Known rows, with every way that one mark hangs from another
{j_779 j_270}: [ 0.33  0.68 -0.79  1.79  5.57 -3.60 -0.98 -1.22 -1.96  1.22  0.00 -0.36
  1.87  1.75  1.97 -0.81  4.82  0.74 -0.80 -0.95]
{j_877 j_610 j_779}: [ 0.54 -2.48  4.02 -5.30  2.28 -2.15 -3.02  4.52  3.47 -1.15 -0.22  1.98
 -2.05 -3.94 -0.73  2.77  5.12  2.20  0.52  0.19]
{j_877 {j_610 j_473 j_645} {j_779 j_270}}: [ 2.68 -1.40  1.54 -2.89 -1.25 -0.10  2.78  1.06  0.69 -0.01  1.21  2.41
 -2.72 -4.30 -0.92  3.55  3.71  0.66 -3.42  2.93]
{j_779 {j_541 j_610}}: [-0.79 -0.40 -1.67 -2.52  4.39 -0.44 -2.98 -0.28 -0.22 -1.00 -3.23  1.56
  0.42  2.84  0.41  0.38  3.24 -2.11  4.31 -2.42]
{j_270 {j_610 j_473 j_645} {j_779 j_541}}: [ 0.06  4.16 -0.44  1.33 -3.36  2.59  5.10  2.11 -4.47 -1.66 -0.51 -0.52
  0.14  6.68 -2.21  2.50 -3.02 -2.95 -0.56 -0.01]
{j_877 {j_610 j_270 j_473} j_779}: [-1.34 -3.14  2.94 -3.98 -2.95 -0.57  0.98  3.73  4.08 -0.34  1.11  0.91
 -3.26 -7.43 -0.29  0.42  0.07  1.29 -0.27  1.19]
{j_877 {j_610 j_270 j_473 j_645}}: [-0.26 -3.39 -0.33 -4.40 -4.67 -0.11  5.29 -0.39  1.40 -0.97 -0.28  0.67
 -4.98 -3.29 -1.82 -2.22 -1.26 -0.83 -1.73  0.39]
{j_473 {j_610 j_270}}: [-0.81 -1.84 -0.90  0.07 -1.46 -0.84  0.19 -0.03  2.26 -0.16  1.10 -1.29
 -0.86 -2.17 -0.43 -3.69 -2.00  0.61 -0.29 -2.14]
{j_473 j_610 j_779}: [-0.24 -1.39  1.57 -0.02  2.06 -1.37 -3.92  1.99  1.02 -1.09  0.83 -0.11
  0.42 -2.58  0.34 -0.80 -1.65  2.85 -2.07 -1.15]
{j_270 j_610}: [-0.53  1.28  2.38 -0.32  2.43 -2.09  0.61  1.48 -2.35  0.41  0.41 -1.42
 -1.25  3.64 -0.39 -0.19  0.77 -0.38  1.52 -1.18]
{j_473 j_779}: [-1.18 -0.73  2.24 -0.67  4.30 -3.40 -4.37  1.10 -0.31 -1.06 -1.93 -0.63
  1.55 -0.38  1.77 -1.35  0.61  3.55 -0.65 -0.93]
{j_473 {j_779 j_541}}: [-0.43 -0.13  1.02  1.49  3.93 -2.56 -5.04  2.41 -0.02  0.08 -1.97 -0.88
  3.79  0.91  1.83 -0.25  2.01  0.51  0.99 -2.13]
{j_541 {j_779 j_270}}: [-0.01  1.54  0.56  1.40  3.87 -2.08 -3.18 -1.46 -0.24  2.70  2.05  0.03
  2.49  1.81  2.50  0.04  2.61  1.45  0.57  1.91]
{j_541 j_779}: [-0.76  0.21  2.32 -3.43  1.76 -2.45 -4.33  0.33  1.58  0.55 -0.17  0.53
  0.65  1.81  1.40 -1.02  0.46  1.89  2.11  1.40]
{j_473 {j_610 {j_270 {j_779 j_541}} j_645}}: [ 0.74  1.31 -3.97  2.99 -4.60  3.11  2.74 -0.27  0.82 -2.27 -0.40 -1.27
  1.29  2.61 -2.85 -1.12 -2.93 -1.10 -1.12 -2.57]
{j_473 {j_610 j_270 j_645} {j_779 j_541}}: [ 1.50 -1.37 -1.52  3.49 -4.00  1.32 -0.22 -0.32  2.07 -0.32  0.04 -2.21
  1.28 -1.73 -1.39 -2.44 -3.12 -0.27 -1.18 -2.17]
{j_779 {j_270 {j_610 j_645}} j_541}: [ 3.15  3.09 -1.47  5.47  1.20  0.06  3.44 -1.21 -4.45  2.65  1.13 -2.01
  1.48  6.39 -1.24  1.68  3.74 -3.80  0.26 -1.20]
{j_541 {j_610 j_473 j_645} j_779}: [-0.38 -0.33  0.14 -7.69 -2.56  1.97  0.20 -3.47  0.28 -1.71 -1.96  3.27
 -3.58  1.31 -0.25  0.08 -3.60  0.27  1.77  3.72]
{j_877 {j_610 j_270 {j_473 {j_779 j_541}} j_645}}: [-0.22 -2.97 -0.02  0.27 -4.16  1.12  2.31  1.31  1.58 -0.06  0.02 -0.34
 -1.43 -4.12 -0.96 -0.62 -1.80 -1.41 -1.68 -0.45]

Rows
[-0.69 -0.53 -0.62 -1.12  0.51  1.22 -2.88 -0.01  3.26 -0.68 -2.73 -0.10
  0.85 -1.77 -0.02  0.38  1.95 -0.30  5.19 -1.36]	{j_877 {j_779 {j_541 {j_610 j_270}}}}
[-0.04 -0.96 -0.75  1.67 -4.53  0.05  1.57 -0.60  0.13 -0.31 -2.13 -1.82
  1.28 -1.37  0.46 -2.90 -3.62 -0.66 -0.88 -0.38]	{j_610 j_270 {j_473 {j_779 j_541}} j_645}
[-2.83 -0.15 -0.32 -2.85  0.56  1.17 -2.56 -3.61  2.47  0.14 -0.56  0.23
 -1.30  0.09  0.71 -2.11 -2.13  1.48  4.74  1.05]	{j_541 {j_610 j_270} j_779}
[ 1.87  0.87 -1.29  4.02  0.11 -0.56  0.76 -0.95 -3.04  1.26 -0.57 -0.33
  3.26  0.34  1.63  0.46  0.63 -1.18 -3.12  0.61]	{j_610 {j_473 {j_779 j_270 j_541}} j_645}
[ 0.38  1.16 -1.57 -2.90 -0.42  2.22  1.31 -5.47 -1.42  0.57  0.21  2.85
 -1.74  1.30  0.71  0.97 -1.31 -0.18  0.10  4.26]	{j_541 {j_610 j_473 j_645} {j_779 j_270}}
[ 0.05  2.55 -0.23  5.47  1.64 -0.13  3.15  1.62 -4.64  3.90  3.04 -1.28
  1.78  3.12  1.14  2.04  1.33 -4.82  0.02 -0.49]	{j_779 {j_270 {j_610 j_473}} j_541}
[ 0.18 -2.41  1.55 -0.67 -0.46 -0.39 -1.88  4.30  4.92  0.92  0.38 -0.28
 -0.03 -4.27 -0.85  1.41  4.24 -0.47  2.52 -1.54]	{j_877 {j_610 j_270} {j_779 j_541}}
[-0.19  3.50  2.15  4.01  3.11 -0.32 -0.47 -0.75 -2.24  4.29  4.58 -1.36
  1.08  3.94  1.05  1.79  1.06 -0.08  1.31  2.20]	{j_541 {j_779 {j_270 j_610}}}
[ 0.43  0.04 -0.13  4.68  4.05 -1.01 -2.87  0.12 -0.78  1.11  2.97 -0.53
  2.38 -2.55  1.53  0.07  0.54  2.29 -3.66 -0.64]	{j_473 j_610 {j_779 j_270}}
[-2.13  0.94 -1.88  1.84 -1.25  1.26  0.76  0.62  0.90 -2.31  1.02 -1.17
  0.39  0.07 -0.92 -1.91 -3.45  1.92 -1.49 -2.07]	{j_473 {j_610 {j_270 j_779}}}
[ 0.23  1.11  3.16 -0.38 -2.48  0.08  2.90  0.53 -3.54 -0.86 -0.20 -1.15
 -2.19  1.05 -0.89  0.03 -4.52  0.73 -2.27  1.69]	{j_270 {j_610 {j_473 j_779} j_645}}
[ 1.27  3.15  1.48  1.51 -2.81  1.37  4.18 -2.25 -3.29  3.07  3.84 -0.43
 -1.20  3.29 -0.21  1.60 -2.59 -1.28 -1.15  4.39]	{j_541 {j_779 {j_270 {j_610 j_473 j_645}}}}
[-3.33 -0.23 -1.57  1.05 -1.63  1.80  2.55  3.76  0.71 -0.91  1.05  0.41
  0.05 -0.98 -0.59  1.11 -1.08 -2.17 -0.40 -1.54]	{j_877 {j_610 {j_270 {j_779 j_541}} j_473}}
[-0.16  0.42 -1.67 -0.06  2.01  1.34  1.32 -4.53 -3.58 -1.08 -1.57  1.58
 -0.94 -0.82  1.06  0.44 -0.92  1.35 -2.53  2.05]	{j_541 {j_610 {j_473 {j_779 j_270}} j_645}}
[-1.03  1.37 -0.91 -0.36  5.39  0.46 -3.34 -3.81 -0.50  1.71  0.98  1.89
  0.58  1.92  1.77  1.09  2.26  1.04  2.58  1.91]	{j_541 j_610 {j_779 j_270}}
[ 1.89 -1.36  0.69 -1.22 -1.17 -0.39 -1.41 -0.15  0.54 -2.26 -0.65  0.00
 -0.95 -1.22 -1.33 -1.20 -2.29  2.67 -3.29 -0.41]	{j_473 {j_610 j_645} j_779}
[-2.39  2.15 -2.57  3.54  0.85  0.05 -0.32  1.16 -0.08 -1.16 -1.58 -2.01
  3.83  3.51  0.35 -1.38  0.12 -0.33  1.59 -3.11]	{j_610 {j_270 {j_779 j_541}}}
[ 0.44 -0.20  0.57 -3.53  3.21  0.39 -4.78  1.49  2.14 -1.31 -3.46  2.00
  0.91  0.03  0.21  2.70  3.96 -0.14  4.77 -0.92]	{j_877 {j_779 {j_541 j_610}}}
[ 1.60 -2.85  0.90 -3.01 -6.19  1.26  2.91  2.85  3.91 -0.37 -0.40  0.69
 -2.35 -4.90 -2.00  1.22  0.58 -1.72 -0.04  0.68]	{j_877 {j_610 j_270 j_473 j_645} {j_779 j_541}}
[-0.59 -1.17 -3.59 -2.49 -3.91  2.30  3.56 -3.28 -0.17 -1.22 -3.36  0.55
 -1.96  0.68 -0.86 -2.15 -2.26 -3.21  2.38 -0.64]	{j_779 {j_541 {j_610 j_270 j_473 j_645}}}
[ 2.54  0.04 -0.99  3.55  0.92 -0.04 -0.18 -1.96 -1.27  0.09  1.54 -0.45
  0.79 -1.05 -0.23 -0.30 -0.10  2.17 -4.90  0.06]	{j_473 {j_610 j_645} {j_779 j_270}}
